Each row comes from the steps of one path. Every step used is in the known rows, and no mark comes twice. Write the path behind each row, first mark first.
Known rows:
lapa/rano: [-63 -45  12  31 -11  46  -5 -18  -1  -4  18 -34 -13  17  -8   0 -11   5
  -1   2  50 -35  10  -8   8  24   3   3]
tigez/kufa/godo: [-62 -22   8   6 -19  22  -5 -19  -6 -28  39 -13  -8  21   1   6 -19 -11
   0   7  28  31  12  26   1  20   1 -17]
rano/lapa/mika/dusu: [-63 -43   7 -38 -13  22 -11 -25 -49  -9  49 -27  -4  14   8 -27   9  10
   1  25  45  -8  55  15 -10  47   2  -4]
tuvaba/mika/dusu/nusom/kufa/godo: [-59 -59  41  24  32  31 -23 -16 -73 -22  -8 -20  55   3 -29 -14  26   3
 -12  17  34   5   4  21 -20  52  31  17]
tigez/kufa: [-56 -22  13 -11 -19  23  -2  -6 -17  -1  50 -19  -8  24  -6   8 -33   2
  -6  19  21   8  31  18   2  14  -7 -17]
lapa/mika/dusu/nusom/kufa/votas: [-49 -28  20 -13  18  21 -14 -10 -59 -31  25 -57  68  14 -19 -52  29   4
  -9  32  31 -13  59  25 -24  46   6   6]
lapa/mika: [-38 -33   4 -13 -16  17  -1 -28 -10 -20  35 -30   3  37   3  -7   1  14
   6   7  39 -15  36   3   6  21   9 -18]
votas/kufa/nusom/dusu/mika: [-30 -63  60 -28   5  17   5 -35 -11   9  19  -8   5   6 -15   4 -12  39
 -36 -13  46  -9  65  13  -8  75   1 -36]
mika/tuvaba/tigez/kufa/nusom: [-40 -26  39  16 -15  23   3   8  -8  -8  21  16  10   5  -4   0 -11  -7
 -21 -19   1  -8  60  34  15  17  -2 -35]
tigez/kufa/nusom/dusu: [-49 -46  45 -16 -17  32  14   3 -20  -6  54  25  -5   6  -7   2 -25  21
 -11   3  19  12  65   8  14  35 -23 -20]
rano/lapa/mika/dusu/nusom: [-55 -56  15 -43   9  17  -7 -30 -63 -15  52 -35  14  19 -10 -30  25  13
  -2  36  52 -17  62  18 -17  58   5  -4]
dusu/mika: [-39 -51   8 -24 -15  12 -10 -33 -20   8  20 -24 -15   5 -18   0 -25  24
 -21   9  40 -19  23  20  -3  45  20 -17]
tuvaba/tigez/kufa/nusom/dusu: [-58 -48  56  11 -14  29  18   3 -11   0  42  17  10   5 -18  10 -19  18
  -4  -8  13   3  66  24  22  30 -17 -38]
rano/lapa/mika: [-49 -51  -2 -39 -13  20 -12 -33 -17 -17  36 -28 -15  40  -9 -17  -3   3
   1  17  35   4  47   6  -3  39   2 -17]
dusu/mika/tuvaba/tigez/kufa/votas: [-27  -6  27 -16 -33  12 -27  -9 -20 -14  26 -37  30   0 -21 -17 -29   0
 -29   0  -2  -1  48  40  -2  44  19 -29]
dusu/mika/tuvaba: [-24 -44  18 -26 -31  14 -15 -30 -30   6  11 -25  -5   7  -4 -13 -14  16
 -38  -7  27 -30  26  23   3  48  29  -5]
nusom/dusu/mika: [-42 -67  38 -32 -28  23  -2 -38 -30  15  31 -20  -3   3 -18   0 -26  39
 -19   5  40 -19  36  11  10  62  17 -14]
mika/dusu/nusom/kufa: [-72 -57  28  11  17  26  -2  -9 -68   9  16 -38  33   9 -20 -23  17   6
 -18  23  37 -29  38  33 -19  37   6   8]
kufa/votas: [-38 -25   3 -15 -20  32 -15 -16   5 -16  22 -37   2   8 -29 -11 -24   7
 -12  22  28   1  25   5 -13  24  -3 -23]
mika/dusu/nusom/kufa/godo: [-75 -54  22  21  21  25  -7 -20 -56 -14   4 -31  35   4 -18 -18  25  -8
  -9  12  42  -9  19  41 -20  44  14   9]
dusu/mika/tuvaba/tigez/kufa: [-39 -23  31  -6 -31   8 -14 -16 -32   6  26 -26  15  10  -5  -3 -25   2
 -27 -10   5 -14  40  47  11  38  27 -25]
tuvaba/tigez/kufa: [-67 -26  21  16 -19  21   1  -6 -10   2  34 -27   2  27 -18  12 -27  -3
   1  10  17   0  28  31  10   6  -2 -30]
godo/kufa/nusom/dusu/mika/tuvaba: [-14 -69  53 -40 -14  26  -6 -20 -34   6  13  31 -11  -5 -18 -20  -9  21
 -41 -26  19   6  58  31  -4  77  11 -31]
kufa/tigez: [-47 -30  -4  13 -11  35  -2  -2  -8 -15  27 -24 -13   5 -16  15 -48   8
 -14   7  30  -4  37  13 -17   6  21 -16]
tigez/kufa/nusom: [-45 -33  18  -4   0  23   2   5 -10 -16  48  17 -14   8  -8   2 -28   2
 -11   8  19  14  54  15   2  21 -21 -27]
dusu/nusom/kufa/godo/mipuf: [-71 -52  11  11  19  21 -14 -40 -23 -20  -2 -42  34  37 -38 -18   2 -16
 -30   1  21  -6 -18  41 -14  10  32  -3]
tuvaba/mika/lapa/rano: [-33 -33  27  45 -14  61 -19   5  -1  -6  11 -17   8  22  11  -9 -22   0
   8   0  42 -27  -6 -38   0  37  36   7]
dusu/mika/tuvaba/tigez: [-35 -46  29   2 -26  11 -16 -32 -22  15  -6 -28  12   3 -15  -4  -9  14
 -29 -18  19 -35  25  35  11  44  37 -20]
mika/tuvaba/tigez: [-49 -40  28  19 -32  27  -7 -21  -7  14  -6 -27   5  14 -12   4  -3   0
 -21 -17  17 -32  19  25  14  11  20 -21]
nusom/dusu/mika/tuvaba/tigez: [-34 -61  55 -10 -44  24  -4 -39 -30  23   2 -20  18   1 -16  -4  -7  27
 -30 -23  20 -36  41  30  22  55  33 -15]

Which path is each row?
[-21 -63  37 -15 -21  31  11  -8  -2  11  33  18  -4  -9   8 -23 -35  29
 -13 -11  40 -16  58  -4   6  73  23 -28] | kufa/nusom/dusu/mika/lapa
[-67 -61  20 -29  21  22 -10 -22 -77 -14  30 -42  33  27 -19 -48  35   0
  -7  29  35 -12  64  32 -20  55   4  10] | rano/lapa/mika/dusu/nusom/kufa
[-31 -39   5  -9 -25  23  -5 -12  -1  16  31 -24  -8  10   7 -18 -40  12
  -6   4  41 -22  19   9  -9  50  38 -24] | dusu/mika/lapa
[-19 -66  39 -20 -12  36   4   0  -8  15  30  33 -17  -4  -6 -24 -25  15
  -8 -18  34  12  50  16 -15  78  19 -48] | godo/kufa/nusom/dusu/mika/lapa
[-57 -48  22  -3   5  19   2 -16 -53   6  41 -28  13   1 -12  -7   9  18
 -14  31  53 -34  32  21 -14  39   6   0] | mika/dusu/nusom
[-36 -54  49 -35 -11  16   5 -11 -32  -7  58  20  -1  -6 -10  -3 -35  34
 -24   2  23   6  72  21  14  62  -7 -23] | tigez/kufa/nusom/dusu/mika
[-46 -14   9  13   2  34  -1 -10   6  -7  16 -46  -3  24  -9  27 -39   1
 -28   0  38  -1  47  18 -33  11  21 -33] | votas/kufa/tigez
[-51 -40  33  -1 -10  32 -14 -10 -55   1  25 -11  15  -5  -6   4  -6  26
 -14  24  35 -17  12  -1  -5  35  20   8] | tuvaba/mika/dusu
[-32 -40   8 -47 -34  27 -17 -34 -25 -16  26 -25  -5  36   6 -29   6  -9
 -20  -2  21  -3  55   8   4  36  16  -5] | rano/lapa/mika/tuvaba
[-65 -36  -3   0 -18  24 -14 -41   8 -20  15 -31  -4  23 -13   5 -19  -5
 -20  -5  31  -4 -32  24   0   4  24 -13] | kufa/godo/mipuf
[-57 -41   0  29   1  38  -3   6 -17  -9   0 -31   7  16 -24  -2 -39  -5
 -21   2  12  -1  44  27 -17   3  25  -7] | nusom/kufa/tigez
[-27 -72  61  -7 -24  21   4 -25 -23  12   0  15  15 -17 -21  -5  -5  30
 -36 -31  19 -35  62  29  22  64  21 -27] | kufa/nusom/dusu/mika/tuvaba/tigez
[-33 -78  43 -29  -9  20   7 -25 -22   2  28  16  -6 -12 -21  -5 -21  43
 -25  -4  36 -17  60  11  11  68   4 -23] | kufa/nusom/dusu/mika
[-46 -39  21 -19   8   9   0 -21 -55 -14  48 -36  32  18   5 -20  28  21
   0  28  59 -35  51  20  -9  42  13  -3] | lapa/mika/dusu/nusom
[-24 -26  14 -19 -33  17  -7 -28 -17 -18  26 -27  10  33  16 -19  10   3
  -9 -10  25 -22  41   8  12  22  22  -2] | lapa/mika/tuvaba
[-58 -25  12 -12 -16  16  -1 -16 -38 -12  44 -31  13  13  22 -15  10  20
   7  18  46 -26  43  14   0  30   8  -2] | lapa/mika/dusu
[-70 -52   6  24  -3  31  -9 -23  -8 -14 -19 -23   7  23 -20 -10  -2 -14
  -9  -7  26   9   4  28  -3  21  12  -7] | nusom/kufa/godo
[-39 -55  33  16 -34  53  -1 -13  -6  15  34 -25   1   8  14 -22 -30  22
   4 -10  60 -45  25 -14  10  70  34   4] | nusom/dusu/mika/lapa/rano
[-43 -71  44  -8 -14  35  14 -16  -8   0  25  22  -7  -2 -16  -1 -11  29
 -17  -4  36 -12  56  -1  14  39 -16 -20] | kufa/nusom/dusu
[-63 -47  18  12  25  11  -7 -23 -56 -33  14 -37  51  19   0 -34  45  -3
   5   9  45  -7  36  39 -12  47  20   9] | lapa/mika/dusu/nusom/kufa/godo
[-39 -35  30  -2  15  23   5 -19  12  -2  11  -8  -5  21 -13  12  -6   9
 -28  -6  44  -5  48  12 -17  29 -13 -43] | votas/kufa/nusom
[-54 -27  14  10  -3  25  -7 -43  14 -13  -3 -40  -5  33  -2  19   3  -1
 -15  -7  51  15  10  14 -22  31   9 -36] | votas/kufa/godo
[-37 -29  22   8 -30  17  -6 -25  -8  -6   7 -33  24  32   5 -10  14   3
  -6 -20  19 -30  40  22  20  18  27 -21] | lapa/mika/tuvaba/tigez
[-27 -58  43 -35 -44  25  -7 -38 -37  18  20 -13   4   2  -2 -13 -15  31
 -38 -15  28 -29  42  15  16  58  31   0] | nusom/dusu/mika/tuvaba
[-28 -67  45  21 -13  52   2  -1   3   1  29   9  -1  -8  11 -26 -27  21
  -1 -18  56 -39  45 -16   9  77  22 -11] | kufa/nusom/dusu/mika/lapa/rano
[-44 -43  64   7 -29  33  10   1 -16   2  29  20  14   2  -4  -1  -9  10
 -24 -23  -2  -7  71  27  25  29  -5 -27] | mika/tuvaba/tigez/kufa/nusom/dusu
[-50 -31   5  49 -25  57  -2   3  19   6  25 -33 -12  19  18 -16 -24 -11
  10  -3  54 -36   9 -18   1  29  20  -4] | mika/lapa/rano
[-27 -43  43 -24 -24  28  12  11 -12   4  67  24   0  -2  14 -21 -48  21
  -6  -5  25   5  70   8   7  69   9 -26] | tigez/kufa/nusom/dusu/mika/lapa
